Every row comes from one small tree of marks. The marks that hang from a mark follow it in brackets, in the order of their numbers. Every link used is in the known rows. Which tree was each row made from?
In the rows, 128 means zero.
Known rows:
J129[J743[J64 J338 J456] J793[J484]]: [148 136 140  90  74  85 122 120 101 140  49 130  90 133 138 125 134 116
 149  86 137  64 147 105 154 119 176 123]
J467[J48[J456[J261[J484] J743[J338]]]]: [ 93 111 123 164 146 173 118 145 183  91 158 151  93  60  96  80 150 110
 116 175  74 145 128 114 118 142  75 150]
J473[J338]: [123  75 137  86 137 126 100 139 176 153 164 102 110 153  66  70 155 114
 103 113 105 129  82 145  85  93  96 123]
J338[J743[J64]]: [135  91 131 106 107 127 141 166 144 144 141 105 133 167  80  97 150  77
 118 110  75 107  86 141  75  99 124 117]
J484[J261[J456[J743[J129 J338]]]]: [140  97 108 140 120  79  94 137 147 149 149 146 118 132  15  41 107  73
 162 153  96 118 188 136  94  82  94 128]
J484[J261[J456[J743[J64 J129[J793]]]]]: [136 111  93 126  97  57 102 121 146 128  89 133 122 161  47  75 133  61
 157 142  96 107 172 146 138  99 134 164]
J484[J261]: [142  74 117  85 124  99  79 162 200 155 149 175 113 160  48  85 137  87
 123 104 108 123 102 128  81  77 133 149]
J456[J261[J484] J743[J129]]: [ 89 110  99 131 141 118 105 134 137  98 118 150 139 140  88  53 126  78
 113 142  84 119 142 142  81 159  70 172]
J467[J48[J456[J743[J64 J129]]]]: [112 115  99 151 129 124 127 131 164 133 149 134 119 103  76 116 174  75
 131 178  86 144 106 144 146 151  91 157]
J973[J48[J456[J743[J64 J338]] J467]]: [119 102 137 147 120 150 134 144 148 170 190 130  76  88  79 137 173 104
 150 202 100 111 129 140 120 144 153 161]
J338[J743[J456]]: [133  94 149 105 110 126 121 148 158 156 148 114 165 162  98  98 137  81
 106 105  91 113 104 116  75  96 100 107]
J743[J64 J129 J338 J456[J261]]: [117 118 131 166 118 113 138 126  84 125 104 120 149 123  97 104 119 100
 141 100  90 113 133 113 117 146  88 103]
J456[J261[J484] J743[J64 J129 J338]]: [108 132 121 162 125 121 120 133  95  88  97 135 120 113  83  64 109  82
 143 136  67 106 151 138  96 152  84 147]
J456[J261 J743]: [ 90  67  98 142 160 134  95 157 140  93 131 144 156 125  65  77 148  80
 102 154 114 120 129 138  78 120  93 156]
J793[J64[J743[J456]] J484]: [148 134 127 100 126  99 100 153 126 136  99 162 132 121 114 127 156  88
 129 113 114  69 169 126 104  87 170 123]
J743[J129]: [120  78  90  90 123  96 115 143 154 156 147 138 122 163  75  74 144  91
 128 120 110 127 104 137  89 126  94 139]
J261[J456[J743[J129 J338]] J484]: [129 107 112 129 105  88 103 120 146 121 137 126  98 123  57  30 107  79
 148 161  76 113 191 142  89 114  75 138]
J48[J456[J261 J743] J467]: [ 87  78  90 142 162 174 112 153 153 129 176 145 115  99  94  98 160 100
  87 203 108 115 127 141  94 150 105 162]
J129[J743[J64 J338 J456[J261]] J793]: [100  99 138 132  91 122 133 124  89 100  47 109 127 127 152 136 144 123
 154  86 114  79 125  99 158 134 139 115]
J48[J456[J743[J64 J129]] J467]: [120 114  95 132 124 130 123 131 135 160 159 135 104 119  90 113 153  78
 124 193  91 103 123 160 117 161 115 164]
J129[J743 J793[J64 J484[J261]]]: [143 133  96  44  94  69 111 156 147 145  55 182  80 174 104 107 168 118
 144  78 143  67 143 124 148  90 200 157]
J456[J743]: [118  71 109 113 140 111  77 154 164 118 136 145 140 132  59  80 146  69
 112 157 114 115 122 143  76  97 109 160]
J484[J261[J456]]: [141  60 106  96 114  89  86 148 206 149 158 150 106 165  29  68 141  86
 127 120 102 128 145 133  89  69 122 133]
J484[J261[J456[J743[J129]]]]: [129  89  91 125 123  72  84 133 169 146 146 150 134 157  19  52 124  60
 141 153 100 123 175 148  94  95  96 152]
J793[J129[J743[J64]]]: [118  72  88  86  90 101 110 131 131 137 105 123 113 184 108 133 169  90
 165  87 129  69 120 138 124 116 145 130]
J261[J456[J743[J129[J793] J338]] J484]: [125 113 102 115  93  79 110 112 143 114 102 120  87 126  84  32 111  90
 157 157  91 103 191 131 119 114  96 151]
J973[J48[J467]]: [112  61 106  92 111 115 117 144 197 189 209 127  92 152  78 113 188 120
 131 145 106 136 109 136  88 135 140 161]
J64[J743[J129 J338 J456]]: [132 100 140 127 117 111 112 137 114 155 135 131 140 112 118 101 113  88
 172 121  93  95 145 114  96 103 107  99]
J793[J64[J743]]: [123  80 107  96 132 118 107 172 144 120 119 147 124 133 100 119 173  89
 150 124  91  83 128 143  93  72 156 129]

Write each row's tree:
[110 117 153 122 116 148 130 142 156 119 130 121 157 154 121  81 124  92
  91  92  62 111 118 111  71 130  85 121] -> J338[J743[J456[J261[J484]]]]
[112  75 106  70  83  98 119 138 141 119  66 120  99 167 131 127 173 106
 151  99 118  84  93 132 143 118 160 151] -> J129[J743[J64] J793]
[ 97 108 148 118  92 123 108 116 134  92  67 131 132 151 145 132 145 103
 125  78  78  89 122 119 128 159 116 142] -> J129[J743[J64 J456[J261[J484]]]]
[111  87 128 131 133 157 124 147 168 180 215 137  79  88  79 115 169 113
 141 208 116 121 132 133 106 138 136 160] -> J973[J48[J456[J743[J338]] J467]]
[111 127 136 138 115 118 122 118 125 122 116 139 128 125 116  69 101 109
 129  96  80 117 145 104  99 153  71 121] -> J743[J129 J338 J456[J261[J484]]]
[106 117 163 134  89 130 119 121 112  94  69 125 114 127 142 122 127 115
 147  80  74  83 132 108 127 146 114 120] -> J129[J743[J64 J338 J456[J261[J484]]]]
[ 83  68 123 115 121 129 109 133 133 115 100 130 157 149 127 122 155 109
 118  97 119 103 117 113 118 141 102 125] -> J129[J743[J456[J261]]]
[108  80 142 153 143 151 109 156 115 114 130 131 149  93 120 109 124 101
 144 121  94  98 145 104  88 100 114  98] -> J64[J743[J338 J456[J261]]]
[ 83  94 115 107 126 172 143 139 202 161 204 146  68 126 120 113 188 136
 106 161  90 134 111 127 107 187 129 175] -> J973[J48[J456[J261[J484]] J467]]
[107  69 111  91 123 148 134 146 205 199 223 139  72 131  96 128 197 125
 121 174 117 134  97 134 111 152 146 163] -> J973[J48[J456 J467]]
[ 93  90 114 140 143 128 117 138 113 128 124 134 172 129 127 108 134  85
 138 119  94 106 140 120 100 138  95 116] -> J64[J743[J129 J456[J261]]]
[133 110 115 146 119  97 114 139  99 128 116 127 127 118  59  81 121  72
 158 147  93 104 135 142  97 116 102 136] -> J456[J743[J64 J129 J338]]
[100 119 114 145 134 169 113 138 155 106 142 146  91 103 111 109 149  92
  93 184  68 100 131 149 103 169 118 177] -> J48[J456[J261[J484] J743[J64]] J467]
[106  81 106 133 145 143 100 148 208 126 173 147 116  91  73 105 180  87
 107 188 105 150 104 133 123 118  95 161] -> J467[J48[J456[J743]]]
[136  92 132 144 125 113  95 153 123 110 117 132 120 108  55  93 128  73
 142 150  96 101 131 140  89  90 122 137] -> J456[J743[J64 J338]]
[133 108 115 108 104 111 160 154 120 159 140 101 138 179  82  86 142  74
 134 107  71 111  92 143  84 125 102 113] -> J338[J743[J64 J129]]
[ 99 124 106 146 126 113 113 128 118  88  95 140 136 139  86  75 127  69
 122 136  70 111 138 150  96 165  88 170] -> J456[J261[J484] J743[J64 J129]]
[113 107 104 151 138 134 128 139 161 146 175 139 104  77  73  85 151  96
 143 186  99 149 121 126 129 132  72 135] -> J467[J48[J456[J743[J129 J338]]]]
[128  99 138 112 121 110  98 151 138 122 104 146 152 125 120 140 162  83
 146 112  90  79 141 126 108  77 148 121] -> J793[J64[J743[J456]]]
[136  82 154 125 121 126  93 151 139 137 137 135 134 101 115 113 122  90
 157 123  95  91 138 110  88  76 129 102] -> J64[J743[J338 J456]]
[129 129 166 108 118 123 143 119 130 188 160  71 163 174  95  73 130  97
 111  95  77 120  93 132  89 118  65  88] -> J473[J338[J743[J129 J456]]]
[115  80 102 114 142 151  96 149 179 154 183 150  99 106  87 103 157  89
  99 203 110 107 120 147  92 128 118 166] -> J48[J456[J743] J467]
[119 100 146 163 120 133 121 138 107 107 106 121 143 111  92 115 128 101
 127 101  92 108 127 107 107 119 108 106] -> J743[J64 J338 J456[J261]]
